What can hang from each mark
kabob: rifud
supe: fira tirad vogev
tirad: guso refep rifud supe
fira: supe
rifud: kabob tirad
guso: tirad

Each row was made from one small tree. The marks that hang from a mark follow it in brackets, in alphabetical order. Every link used is in the known rows. Write each row's tree.
Known rows
supe{fira tirad{guso refep} vogev}: [ 1.606  4.210  1.568  0.942 -5.287 -0.350 -0.602  0.635  0.407 -2.329
  1.455 -0.255  3.270  1.957  2.936 -2.314  4.222  2.364 -2.678 -3.655]
rifud{kabob tirad}: [ 1.127 -1.931 -1.197 -1.901 -1.531 -0.897 -1.898  3.649 -0.606 -1.688
 -2.360  2.264 -0.203  0.409 -3.426 -1.877 -0.418 -0.978  0.166  1.705]
fira{supe{tirad{guso} vogev}}: [ 4.546  4.293  6.835  1.306  2.179 -1.584 -2.827  6.134  0.961 -1.533
 -2.539  0.485 -0.476  7.271  3.849 -1.067  6.001 -0.329 -2.545 -0.101]
guso{tirad{rifud supe}}: [-1.773 -1.119 -0.341 -0.503  8.144 -1.681  0.100 -1.056  0.711  2.520
  1.080 -1.077 -2.845  3.037  1.803  1.809 -0.009  0.802  0.271 -0.062]
tirad{guso refep supe{fira vogev}}: [ 0.249  3.683 -0.471  1.034 -2.598  3.743  3.135 -3.731  0.327 -1.417
  1.528 -0.621  2.345 -3.558  0.114  0.984  1.657  1.430 -0.464 -2.223]
kabob{rifud}: [-2.626 -1.095 -0.877  0.410  2.033 -1.589  1.714  0.212 -1.944 -1.088
  0.000 -0.469  1.888  8.849  4.291 -0.141  0.963 -1.546  2.179  0.401]
guso{tirad{rifud{kabob}}}: [-2.147 -2.237 -2.284 -0.981  3.320 -3.957 -3.168  3.723 -2.191  2.450
 -0.128 -1.411 -3.257  2.817  0.452  0.536  2.674  0.380 -0.648  1.043]
tirad{guso rifud supe{vogev}}: [ 2.303  1.392  0.480  1.097  4.351 -0.615  0.790  0.869 -0.254  1.553
 -2.818 -0.942 -2.349 -2.299  0.875  0.315 -2.535 -1.618 -1.766  0.223]
tirad{refep rifud}: [-2.175 -3.660  0.155  0.999  3.329 -3.572 -0.235 -1.782  0.882  1.237
 -2.295 -1.253  1.846 -0.113  1.592  0.784 -1.383 -0.029 -0.113  2.798]
kabob{rifud{tirad{guso supe{fira}}}}: [-0.246  1.367 -2.087 -0.559 -2.367  2.222  4.603  4.986 -2.101 -0.280
  3.213  1.763  0.803  1.310 -1.007 -1.289 -3.219  0.481  2.453 -5.509]
rifud{kabob tirad{supe{fira vogev}}}: [-4.483  4.064 -0.594 -2.785 -6.183  4.808 -3.247 -0.992 -2.714 -3.343
  2.912  0.202  0.027 -2.564 -6.710  0.081 -3.922 -0.114 -1.084 -3.102]
supe{fira tirad{rifud{kabob}} vogev}: [-6.341  4.454  1.723 -1.577 -5.092 -1.866 -8.199  4.285 -4.686 -1.181
  2.580 -2.155 -0.555  2.991 -2.042 -1.340 -1.676 -0.425 -3.923 -2.119]
tirad{guso}: [ 5.538 -0.668 -1.136  0.967  5.778 -2.882  4.013  3.726  1.448  0.348
 -4.645  1.629  0.576  2.428  4.611 -1.119  3.811 -0.291 -0.040  1.408]
kabob{rifud{tirad}}: [-2.261 -2.234 -0.888 -0.766 -0.444 -1.440  0.636  1.940 -1.304 -1.837
 -0.773  1.157  1.909  6.240  0.993 -1.968 -3.011 -0.977  1.677 -2.208]
tirad{rifud supe}: [-1.804 -1.232  0.958 -0.052  7.024 -1.160  0.105 -0.390  0.495  1.622
 -1.044 -0.544 -1.429  0.832  0.655  2.002 -3.527 -1.907  0.814  2.582]
tirad{guso refep rifud supe{vogev}}: [ 2.205 -0.244  0.195  1.903 -0.002  0.377  1.159 -2.498  1.015  1.859
 -1.983 -0.831 -1.070 -6.416  0.376  0.843 -1.628 -0.762 -1.089  1.218]
tirad{guso refep rifud supe{fira}}: [ 0.052  0.023 -1.358  1.041  1.446  0.076  3.309  1.361 -0.300  2.670
  1.359 -0.485  0.951 -5.608 -0.026  1.073 -2.061  1.298  0.567 -0.586]
tirad{refep rifud supe}: [-1.529 -2.821  0.680  0.670  2.979 -0.247  0.382 -3.202  1.338  1.730
 -0.383 -0.728  0.230 -2.467 -0.178  1.682 -2.187 -0.807  1.776  3.511]
tirad{guso refep}: [ 5.893 -2.310 -1.180  1.892  1.311 -1.863  4.262  0.877  2.759  0.535
 -3.497  1.197  2.008 -1.096  4.120 -0.628  4.823  0.465  0.645  2.436]
guso{tirad{refep rifud}}: [-2.306 -3.750 -1.171  0.583  4.457 -4.203 -0.571 -2.315  1.047  2.037
  0.585 -2.022  0.366  2.113  2.919  0.842  2.339  2.392 -0.509  0.178]
tirad{guso refep rifud supe}: [ 4.178 -2.970 -0.387  1.760  2.410 -0.850  3.299  1.114  1.392  3.532
 -2.267  0.429 -1.142 -5.573  1.175  0.713 -0.514 -0.766  1.339  2.645]
guso{tirad{refep rifud supe}}: [-1.658 -2.795 -0.553  0.352  3.614 -0.654  0.432 -4.259  1.625  2.772
  2.293 -1.476 -1.248 -0.208  1.266  1.878  1.150  1.552  0.964  0.618]

Which tree is each row?
[ 1.261 -3.519 -1.382 -1.268 -5.896  0.149 -1.756  0.374  0.449 -1.516
 -1.308  1.903  1.222 -3.209 -3.847 -1.443  0.365 -0.033  1.026  2.296]
rifud{kabob tirad{refep}}
[-3.737 -0.037  1.510  0.810  0.439  1.082 -1.603 -6.338  0.471  0.105
 -0.192 -2.258  0.452 -3.404 -0.845  1.688 -3.350 -1.216 -0.671  2.010]
tirad{refep rifud supe{vogev}}
[-5.735  3.915 -0.329 -0.371 -1.141  3.750  0.348 -8.576  0.254 -2.118
  6.134 -2.693  1.925  1.687  0.283  2.527  2.871  3.780 -0.748 -4.304]
guso{tirad{refep supe{fira vogev}}}
[ 3.633 -2.242 -2.247  0.484  1.831 -4.115 -0.420  8.366 -2.149  3.342
 -4.430  0.536 -3.081 -2.933  0.290 -1.224  0.875 -2.013 -0.545  3.017]
tirad{guso rifud{kabob}}
[-5.199  3.733  0.825 -0.022 -2.000  4.361  0.345 -7.922 -0.124 -3.079
  3.067 -1.867  3.673 -1.257 -0.948  2.085 -0.488  1.385 -0.182 -1.663]
tirad{refep supe{fira vogev}}
[-3.598  2.902 -1.014 -1.288  5.399  1.814  2.099 -2.484  0.164 -0.573
  4.699 -0.847  0.327  5.827  1.873  2.323  2.954  3.031  0.761 -3.399]
guso{tirad{supe{fira}}}
[-4.413  0.223  1.887  0.003 -1.328 -3.260 -3.235  1.692 -0.831  0.142
  3.072 -1.323  2.835  2.825  1.319 -0.975 -1.040  1.831 -1.265 -1.260]
supe{fira tirad{refep rifud}}
[ 0.007  0.046  0.221 -1.236 -8.768  4.824 -2.667 -4.484  0.303 -2.569
  0.403  1.101 -0.093 -6.149 -6.494 -0.374 -1.594 -1.068  0.454  1.267]
rifud{kabob tirad{refep supe{vogev}}}
[-1.163 -1.459 -0.480 -0.920  1.868 -0.018 -2.305  2.497 -1.956  2.131
 -1.191 -0.140 -3.657 -1.797 -2.323  1.202 -2.133 -3.011  1.459  4.421]
tirad{rifud{kabob} supe}
[-6.681  2.823  2.849  0.163 -3.631 -1.956 -5.462 -1.628 -1.274 -1.606
  3.420 -2.968  3.123  2.312  0.283 -1.003 -1.879  1.686 -3.630 -3.013]
supe{fira tirad{refep rifud} vogev}
[ 6.852 -1.796 -2.419 -0.818 -2.137 -1.553  0.696  7.645 -0.013  0.193
 -4.404  3.311 -1.436 -2.379 -2.271 -2.894  1.270 -0.704  0.058  0.885]
rifud{kabob tirad{guso}}
[-1.207 -1.230 -1.467 -1.307  2.617 -0.557 -2.296  1.792 -1.608  3.052
  1.640 -0.712 -5.200  0.700 -1.018  1.399  1.552 -0.396  1.104  1.817]
guso{tirad{rifud{kabob} supe}}
[ 5.315  0.177  0.428  0.496 -3.944  2.939  2.381 -3.002  3.009 -1.295
 -1.504  1.932  0.697 -6.431 -2.325 -1.377 -1.196  0.105 -0.363 -1.199]
rifud{tirad{guso refep supe{vogev}}}
[-1.432 -2.674 -0.310 -0.289 -4.957  3.100  2.037 -3.087  0.525 -1.223
  2.369  1.365  1.887  0.727 -1.616 -0.411 -3.066 -0.769  3.873 -0.415]
kabob{rifud{tirad{refep supe}}}
[ 7.621 -1.202 -1.638 -1.269 -2.901  1.982  1.645  5.906  0.358  0.766
 -2.541  3.753 -3.229 -5.287 -3.845 -1.951  0.210 -1.717  1.508  1.543]
rifud{kabob tirad{guso supe}}
[ 3.588 -2.193 -2.202  0.511 -0.741 -2.061  3.343  6.213 -0.712 -0.046
 -1.647  2.339  0.621  3.473  2.137 -3.331 -1.000 -0.634  1.294 -2.730]
kabob{rifud{tirad{guso}}}
[ 4.559  1.241  0.167  1.614 -1.640  2.857  3.216 -4.295  2.335 -0.541
 -1.784  0.426  0.430 -3.862  1.405  0.627  2.981 -0.526  0.262  0.982]
tirad{guso refep supe{vogev}}
[-0.818  2.843  7.893  1.042 -1.360  0.053 -5.252 -1.402  1.608 -3.133
  0.441 -0.670  2.358  6.702  1.796  0.464  5.073  0.291 -1.718  1.620]
fira{supe{tirad{refep} vogev}}
[ 0.227  5.296 -0.287  0.283  1.591  2.738  2.926 -0.360 -0.719 -1.591
  0.320 -0.423  0.720 -0.540  1.099  1.045  0.591  0.524 -1.142 -3.239]
tirad{guso supe{fira vogev}}
[ 0.510  1.264 -2.492 -0.472  0.151  0.243  0.726  7.050 -3.657  3.204
  0.575  0.280 -3.009 -4.819 -2.233  0.480 -1.580 -0.804  0.683  0.384]
tirad{guso rifud{kabob} supe{fira}}
[-1.811 -3.707 -2.412 -0.198 -1.229 -2.993 -2.822  0.754 -1.259  2.760
  0.817 -1.391 -1.860 -0.813 -0.148  0.779  3.713  1.404 -0.159  1.967]
guso{tirad{refep rifud{kabob}}}
[-0.351  1.915  1.683 -1.302  0.663  2.726 -0.960 -4.160  1.695 -3.204
 -0.979  0.816  0.359  0.512 -2.709 -0.587 -3.779 -0.765 -0.746 -1.329]
rifud{tirad{supe{vogev}}}
[-1.403 -1.151 -0.008 -1.056 -0.799  1.935  1.471  0.152 -0.551 -1.383
  1.200  1.662  0.310  3.914 -0.593 -1.003 -3.859 -1.804  3.352 -1.190]
kabob{rifud{tirad{supe}}}
[-3.802  1.466  0.745 -0.354  5.384 -0.516 -2.059 -4.202  0.006  0.718
  1.668 -2.627 -2.861  2.645  0.872  2.138 -0.916  0.597 -1.946 -2.002]
guso{tirad{rifud supe{vogev}}}
[ 7.234 -2.438 -0.817  0.464 -1.302  1.937  4.417  0.312  3.678  0.384
 -1.899  3.421  0.435 -5.259 -1.296 -1.227 -0.077  0.389  1.813  0.791]
rifud{tirad{guso refep supe}}
[ 0.166  1.729  3.511  0.512 -4.058 -0.415 -3.396 -3.946  1.862 -3.334
 -0.625 -0.497  2.646  4.517  2.675 -1.798  3.597  0.232 -1.693  0.430]
supe{tirad{refep} vogev}
